Each row was made from one walk, in order. Every step used is in the known rows, and no mark comes twice. Write each row's walk.
Known rows
dadur > doso: [  0  10  12  21  20  -2  13 -12   5  12   0   5  -3  17  -2   3   1  12
   9  10  -2 -16  14  -9 -21  31  -6  -1  -9   7  -3 -21  14  -9   1   4
   2  -7  -1  20  -5 -10 -18   1  -7   9   8 -13]
tarur > ruvev > feni > dadur > doso: [  8  -1   3  -5   2   2 -17  12  18  -7   8  -5  -9  12   4  -3   5 -15
 -15  11 -15 -18   2   6  23  -2  -8   8   0  -8  -9 -16  -6 -12 -13  -3
   8 -16  14  30 -11  18 -16   1  18 -17 -15  28]
giru > rebes > lutod: [-20  19  18   9   6 -11  26 -43   8  -3  -4  -2  11 -12  -7   3   9  33
  44  12   1 -14  19 -24 -26  20 -11  10  -9  23  12  28  10 -18  11   4
   5  -1  -3  -1   3  -9   1   6 -20   4  -3 -23]
feni > ruvev: [ -4  -3  -3   2   7 -21  10  -1  10  -8 -21   2 -12 -10  -7  -5  -1  16
  11  29   5 -11  12 -16 -14  15  11   8   4   8 -15  21   9  -6  -1 -10
  -2  11  -9   1  -4  -9 -11 -20  -7  11   5  -8]
ruvev > doso > dadur > feni > rebes: [  1 -22  -2 -10   1  13  -4   7  -5  -4   8  -7   7  14  16   0   0 -24
 -30 -18  -3  22 -15  28  20 -24   5  -8   4  -3 -16 -30  -5  22 -12   4
   4  -7   8 -12  -4  20   3   7  10  -5  -4  13]
ruvev > feni: [ -5  -8 -17  13   0 -15  -9 -16   4   8   1  -2   2   1 -18  -8   8  13
  18  12   8 -13  -3 -11 -25  22   0   8  -3   7   5  25   9 -25   0 -16
  12   8  -9   6  13  -5  -4  11  -5  11   9  -9]
tarur > ruvev > doso: [ -1   0   3  -1  11   5 -20  11   8  -1   1  -5   8 -10 -12  -6  -9   8
  23  11 -15 -13   5   1 -13   9   5  14   5  14 -16   9   0 -17  -1  -8
   9  -2  -3   9  -7   7   3 -10 -10 -21  -3 -19]
ruvev > doso > dadur: [-10 -11  -1 -14  -1  19 -12  -5   8  -8   1 -13  13  -1 -16  -4  -5   6
   6   4   1   4  -6  10  -1  -6   4   5   7  22   8   2  -6   6  -9  -3
  12   2 -11   1   0   1   8   3 -16  -5   8  -6]
rebes > giru: [ 10   8   2  21  14 -23  15  -3   8  10  -1   5 -10 -17 -28 -10  -3  31
  34  16  24 -18   5 -25 -42  18  10  20   3  16  18  39  11 -13  22  -3
  12   5 -12  -1  16 -16   2   4  -6  25  11 -18]
tarur > ruvev > feni: [  5  -4 -12   4   6 -14 -18  10  12  -1   3  -4   0  -7 -16 -11  -3   2
  23  12  -5 -23   4  -8  -6  21   2  16  -1   0  -7  32   2 -26  -2 -16
  11  -1  -1   5   4  -5  -3   1  -5  -7   1  -3]
tarur > ruvev > doso > dadur > feni: [  4 -14   1  -8   1  14 -11  17  12 -10  24 -19   4  16   5   1 -13 -29
   2   1 -25  -5  -6  26  21  -9   6  -1   6  -5 -18 -22  -9   3  -7   8
  -1 -20  11  18   4   2   2  -4   0 -18 -12   7]
dadur > feni: [  1  -6  -3  28   8 -13  17 -12   7  12  12   2 -11  17   1  -1   3   0
  12  10   1 -16   8  -9 -20  29   7   2  -8  -4  -7  -5  17  -8   8  -7
  -2  -6   9  10   7 -14  -9   5   5  17   3 -11]
digof > borug > giru > rebes > movu: [-36  27  34  39   6 -15 -11 -16  -6  12 -16  13 -15 -12 -20  14  10  32
  -2  -4   1  -6  41 -35 -20  40 -13 -12  -6  33  22  75  -6 -25  -4 -32
 -12  20  -3  24 -25 -34   8  22 -24  11  12 -12]
borug > giru: [-16  15   6  25   3 -11  -6  -2   7  10 -14   8 -10   1 -21  13  -2  16
  16   7   6  -8  19 -26 -43  42   9 -11 -17  28  -4  41  -7 -27   1 -17
  -1   3 -14  10  -1 -21  -1  14 -30  10  12 -22]
digof > borug > giru > rebes > lutod: [-39  30  23  20   8  -5  -5 -35   3  -1 -10   3   9  -4 -14  29  23  25
  33   1 -21  -2  35 -27 -39  30  -4 -23 -22  24  22  57 -12 -31   8 -27
 -13   2  -5  18 -19 -26  11  19 -36   2  -8 -33]
lutod > rebes > pumu: [-12  26  14   2  -9  -9   3   1  -4  -2  -9   3  -1  -8  -1   2   0  19
  16   3   3   5   1 -32 -16  35 -16  16 -11 -10  15  19   3  -8  10  10
   6   9  -4 -17  -6 -20  24 -13   1   1  18 -23]
borug > giru > rebes: [-22  23  29  32   2 -12   2 -15   2   8 -13  -2  -3  -2 -16  14   1  26
  21   9   4 -12  33 -36 -33  45   1  -3 -13  34  -1  48 -12 -34  -5 -24
  -3   0   0   2 -17 -23  -3  18 -41   5   5 -22]
feni > dadur > doso: [  2  10  14   8   7   2   9 -13  10  -2  -4   3  -7  19   1   3   4   9
 -14  15   2  -7   8  -4   5  10  -4  -1  -3  10   6 -17   7  11  -9   3
   2 -12   8  20 -10   5 -14  -4  17   5   0  11]
ruvev > doso > rebes: [  5   0  -5  -9   4  18 -13  -6 -15   7  -2   2  20 -14 -10 -10  -7  15
  14  -3   3  10  -7   6 -11  -9  12  -7   8   8   5  -7   1   4   0  -3
  -6   8 -13 -23   0  13   6  -5 -15   1  15 -17]
tarur > ruvev > feni > rebes > giru: [ 27  -1 -11  -1  14 -27 -14  30  -2  -4  -2   2  -5 -28 -14 -16  -4  -2
   2   3  16  -8  -3 -11  -8  -6   8  22   6 -12  -6  36  -4 -17  10  -8
  15  -1   3 -16   4   8  -2   6  13  -6   1  13]
ruvev > doso > rebes > pumu: [  3   5  -6 -12  -9  12  -4  -2 -18   2   4   3  19  -6   0  -4  -4   4
  19 -15  -5  12 -20   1 -13  -7  -2   4   2 -13  10 -13  -5  -2  16   7
  -1  20 -17 -20   5  -8  22  -8 -20 -10   9 -27]
doso > dadur > feni > rebes: [  2 -12  -4   4   4  -6  14  -4  -1   0  -1  -2  -2  11  14   1   0 -22
 -21  -7  11   6  -1   8  21  -2   5 -11  -5  -5  -8  -7   4  19 -11   4
   1  -6  11 -20   1   4  -2   9  16  10   2  13]
feni > rebes: [ -1   8   2   8  15 -17   3  -7  -7   4 -17  11   5 -15  -5  -8   2  13
  -5  10  20   4   7 -16 -21  17   3   2  -3   9  -6  25  10  -2   0  -9
   3  11  -2 -27 -12   9  -2  -3   7  15  18 -10]
doso > dadur: [ -6  -5   2   0   2   2   2 -14   9  -7  -5  -3   1   0 -14  -4  -2  13
  18  15  15  -7   2  -8  -3  12  -2  -2  -4  23  10  25   2   9  -9   3
   5   2  -8  -2  11 -14   8   5 -12  16  14  -4]
ruvev > feni > rebes: [ -4  -5 -14   2   5 -18 -12  -2 -10   7 -11   3   5 -12  -3  -9  11   0
  -9  -1  19  -1  -5 -10 -11  11  -4   4  -1   0  -7  22   6  -5  -4 -17
  17  10   0 -18  -3  14   0   4  12   8  15   4]
digof > borug > giru: [-26  17   8  29  15 -13 -25  -8  -1  14 -13  12  -7   2 -23  19  11  15
  11   9 -12   0  23 -26 -43  36  10 -22 -15  26  15  57  -8 -23   5 -38
 -12  12 -14  16 -16 -30   6  17 -28  12  18 -29]
digof > borug > giru > rebes: [-29  28  30  31  12 -14 -18 -24  -2   9 -15   1  -3   4 -16  24  15  24
  17   7 -15  -5  34 -29 -29  46  -2 -17 -18  33  11  65 -15 -32  -6 -35
 -14   5   3  16 -33 -29   6  18 -37   5   6 -25]

Which walk is each row?
[ 13  -6 -12 -14  -8   9 -15 -10  -6   7   5   1   2   5   8  -2   4 -10
 -17  -8   6   4 -13  11  27 -21  -4 -16   2  -5  12 -33   4  14  -9  -2
  -3  -8   1  -3   1  22 -14   7  18   1  -2  31]  ruvev > feni > dadur > doso > rebes
[  0 -11 -13  15  -2 -22  24  -1   9   4  -3  -1 -24  15   8   3  -3  -4
  -1  19  -8 -17   7  -1  -3  13  15  10  -3 -11 -29  -8  11  -2   0  -2
 -13  -2   7  13   7 -15 -19 -17   2  11 -13  -1]  dadur > feni > ruvev
[  6  -6 -17 -28 -16  17  -3 -21  -6  -3   8   4  19   4  11   4  20  -9
  -7 -11   1  10 -12  13  16 -37 -12 -16  -3  -8  25 -38   5  20   7   9
  -5 -12  -4   5  14  25  -6   6  12  -1 -16  22]  ruvev > feni > dadur > doso > rebes > lutod
[ -6  -5  -7  -7   0  -2  -1   5   1  -9 -14   1  -3  -6  -7  -2  -1  15
   2  20  -9  -2   1   3 -10  -6  11  12  10   7 -23   4  -3  -4  -5  -4
   2  11  -7   9  -9   5  -9 -24  -6  -5  -1  -9]  feni > ruvev > doso
[  1 -10  -2 -16 -18  13   5  10  -3  -8  16  -9   5  18  22   8   2 -29
 -27 -25 -14  22 -27  24  19 -23  -9   1  -4 -31  -3 -38 -11  18   3  17
   6   4  10  -6  -1  -1  18   1   3 -17 -11   5]  ruvev > doso > dadur > feni > rebes > pumu
[ -1 -15 -14  -2 -13 -12  21   4  15 -14  -1  -9 -17  17   9   5  -8 -16
  -6  14  -7  -5   1  10  25  -1   7  -1  -3 -13 -17  -9   6  15 -13   5
  -9  -6   9   6  10 -13 -13 -12   4   3 -14  16]  doso > dadur > feni > ruvev
[ 27   4   5  -5   7   3  12   1  -3   7   0   6  -6  -7  -4  -7  -4   9
  -5  -3  17   1  -5  -4   6 -22   4  -1   3   2  28 -22   3  14   6  14
  -8  -9  -3  -5   3  14  -7  -1  16  18  -1  16]  feni > dadur > doso > rebes > giru
[  7  -3   3 -24 -12   9  -6  32   1 -17  14 -14   3  15  25   5  -8 -44
 -20 -20 -28  12 -23  25  33 -26  -8   5  -2 -40 -19 -33 -18   8   0  16
   3  -6  19  -4  -6   3  15  -7   8 -33 -20  10]  tarur > ruvev > doso > dadur > feni > rebes > pumu
[  4   1  -1  15  -5 -19  25   0  -5   9   6   7  -6  14  19   5   9 -14
 -14  -9   0   6 -12 -10  -9  17  -6   9 -13 -36  -8 -16  10   1  13   3
   2   8  13 -11   5 -16   2   0   6   5  -3 -10]  dadur > feni > rebes > pumu
[ -7 -12  -4 -25  -9  10  -7  10   9 -22 -14  -9   1  -1  -6   2  -7   6
  -7  14  -4   7  -5  17  16 -22   8   8  12   9 -17   3 -12  11 -17   5
   0   6  -9   3  -6   1  -2 -22 -13 -11  -8   7]  feni > ruvev > doso > dadur
[  8 -13   2 -15   4  12 -12  29   1 -12   7 -11   2   9  18   3 -10 -33
 -27 -10 -20  16  -9  32  38 -27   5  -5   3 -11 -30 -22 -12  14 -15   8
   2 -14  19  -7  -8  24   5  -2  17 -25 -11  17]  tarur > ruvev > doso > dadur > feni > rebes
[ 13  15   9 -10 -10   8  12  -8  -1  -1   3   5   1  13  17   2   2  -9
 -10  -7   0   7 -15   0  25 -11 -12  -3  -6 -17  23 -42  -2  18   4  17
 -10   1   1  -6  -5  -1   4  -6   6   2  -3   9]  feni > dadur > doso > rebes > pumu
[ 37   0  -9 -19   0  -2 -17  23   4  -3  13  -3  -7  -7  -1 -10  -6 -11
  -2  -3   3  -7 -11   8  24 -30   3   1   9 -16  16 -18  -8   1   3   8
  -1 -18   2   1   3  21  -9   1  24  -9 -14  32]  tarur > ruvev > feni > dadur > doso > rebes > giru
[  0  -5  -5  -1  -2   1  -8 -12  12   0   7  -3  -5  18   2   1  11  -5
 -17  12   4 -12  -6   5  11   3 -10  -3  -2  -1   6 -21   3  -1 -10  -3
  14  -8   3  30  -4  14 -16   7  15   3  -6  27]  ruvev > feni > dadur > doso
[ -9  28  28  21  -5 -19  23 -27  11  -1  -3  -2  -2   4  -1   0   3  27
  38  10   0 -16   7 -30 -21  36 -20  29 -11   1  15  23  -5 -28   6   1
   7  13   7  -5  -6 -32  16   2 -22  -2  -1 -24]  giru > rebes > pumu
[ 23 -13 -15  -7  -5  -1  11  26 -16   1   9  -1 -10  -5   1  -1 -10  -6
   3  -2  -2   4 -13  17   1 -37  23   7  15 -29  -8 -28   0   7  16  12
 -11  -7  -1  -7  12   6 -11 -16   8  -2 -17   0]  dadur > feni > ruvev > doso > rebes > giru
[  6 -19  -1 -10  -7  11  -3  32  -9  -9   9   0  -4  -6  17 -11 -14 -28
 -44 -20   2  11   0  24  44 -30  -5   0  11  -9 -17 -14  -7  20 -10  13
   4   0  12   7   2  17  -1   2  28 -23  -5  28]  tarur > ruvev > doso > dadur > feni > rebes > movu
[ 12   4  -6 -19 -27   9  -8  -6  -4   2  10   3   4  15  16   0  10 -18
 -13 -13  -1   9 -27   7  22 -15 -18  -4  -7 -31  20 -39  -6   9   2  10
   3  -1   3   0   3   4   1   0   8  -6 -13  21]  ruvev > feni > dadur > doso > rebes > pumu
[  4   4 -10 -32   5  21 -11   7 -10  -7   1   0  28 -25  -2  -4  -5   3
  33  -6 -18   9  -2  10  -5 -24   5  -2   6  -6   1 -10  -3   0  17   8
  -8  -7 -12 -17   9  19  10 -13 -13 -16  -5 -22]  tarur > ruvev > doso > rebes > lutod
[ -7  -7 -11 -11  -4   4  24 -13  -3 -10   6  -1  10   2  14   6  10 -21
  -8 -12   2  15  -3  11   9 -17  -2 -11 -10 -11   4 -12  10  31   7  14
  -3  -7   6 -11  16   8   2   7  16   7 -11   4]  doso > dadur > feni > rebes > lutod
[ -7 -15 -13 -23  -3  18  11  -2  -5 -13  11  -6  21   5  15  13   7 -25
 -16 -22  -6  28 -15  28  14 -37  -4  -4   0 -10 -10 -30  -4  27   2  16
   3 -13   4  -1   9  22   8   5  10 -15 -16   9]  ruvev > doso > dadur > feni > rebes > lutod
[ 17 -17  -9  -6   1   5   5  19  -4  -3  16  -7  -3   4   3  -2  -2 -14
 -19 -16   8  16 -19  24   9 -34   8   1  10  -9   2 -16  -7  15   4  16
  11  -3   9 -14   4  14   5   9  16  -5  -3  15]  ruvev > doso > dadur > feni > rebes > giru
[ -4 -19  -5   4  -7  17   3  -2   6  -2  17 -14   4  26   2   5  -6 -16
  -2  -6 -13   1 -12  24   8  -8  -1  -5   5   0  -5 -25  -4   8  -6   7
   3  -9   5  13  13   0   3   6  -3  -6  -6   3]  ruvev > doso > dadur > feni
[ 14   2  -1 -17  13  16 -28  17  -9  -2  -3  -1  14 -17  -7 -13 -16   0
  19  -2 -12   2  -3   9   5 -12  15  -3  11   3 -10  -5  -5  -6   1   0
  -5  -3 -12 -19  -1  15   5 -16 -10 -14   7 -15]  tarur > ruvev > doso > rebes
[ -3 -21  -4  -2  -9  16   3  10 -13   2   4   3   1   0  13  -7  -1 -15
 -48 -27  17  19  -8  23  27 -27  -9  -4  14  -2   0 -18   2  24  -8  13
   7   9   5  -1   3  16   3  10  26  -4   4  24]  ruvev > doso > dadur > feni > rebes > movu
[  8   3   6   0  -5  15  12  -9 -13  10  -9  18 -12  -9   6 -13  -6   6
 -34  -6  26   3   9  -5  22 -12 -10  -8  13   6  23 -19  10  28  -5  14
 -12   6  -4   3   4  10  -8   2  24  16  11  25]  feni > dadur > doso > rebes > movu
[  5 -19 -19  -4 -20  12   9  19 -22   7   0   9 -10 -14  14  -6 -10  -8
 -29 -11   7  11  -1  17  19 -27   9   4  20 -19 -12 -29   7  17   4  10
 -19  10  -6   1   6   5 -14 -15  12  -5  -6  11]  dadur > feni > ruvev > doso > rebes > movu
[  3   0  -3   7   2   1   9  -3 -19  13 -14  20  -2 -31 -13 -22  -8  25
  -3  -4  38  -5  11 -22  -6   5   4  -2   7  10  19  24  20  11   6   0
  -8  22 -19 -22  15  -6   1   4   3  23  28  -8]  doso > rebes > movu
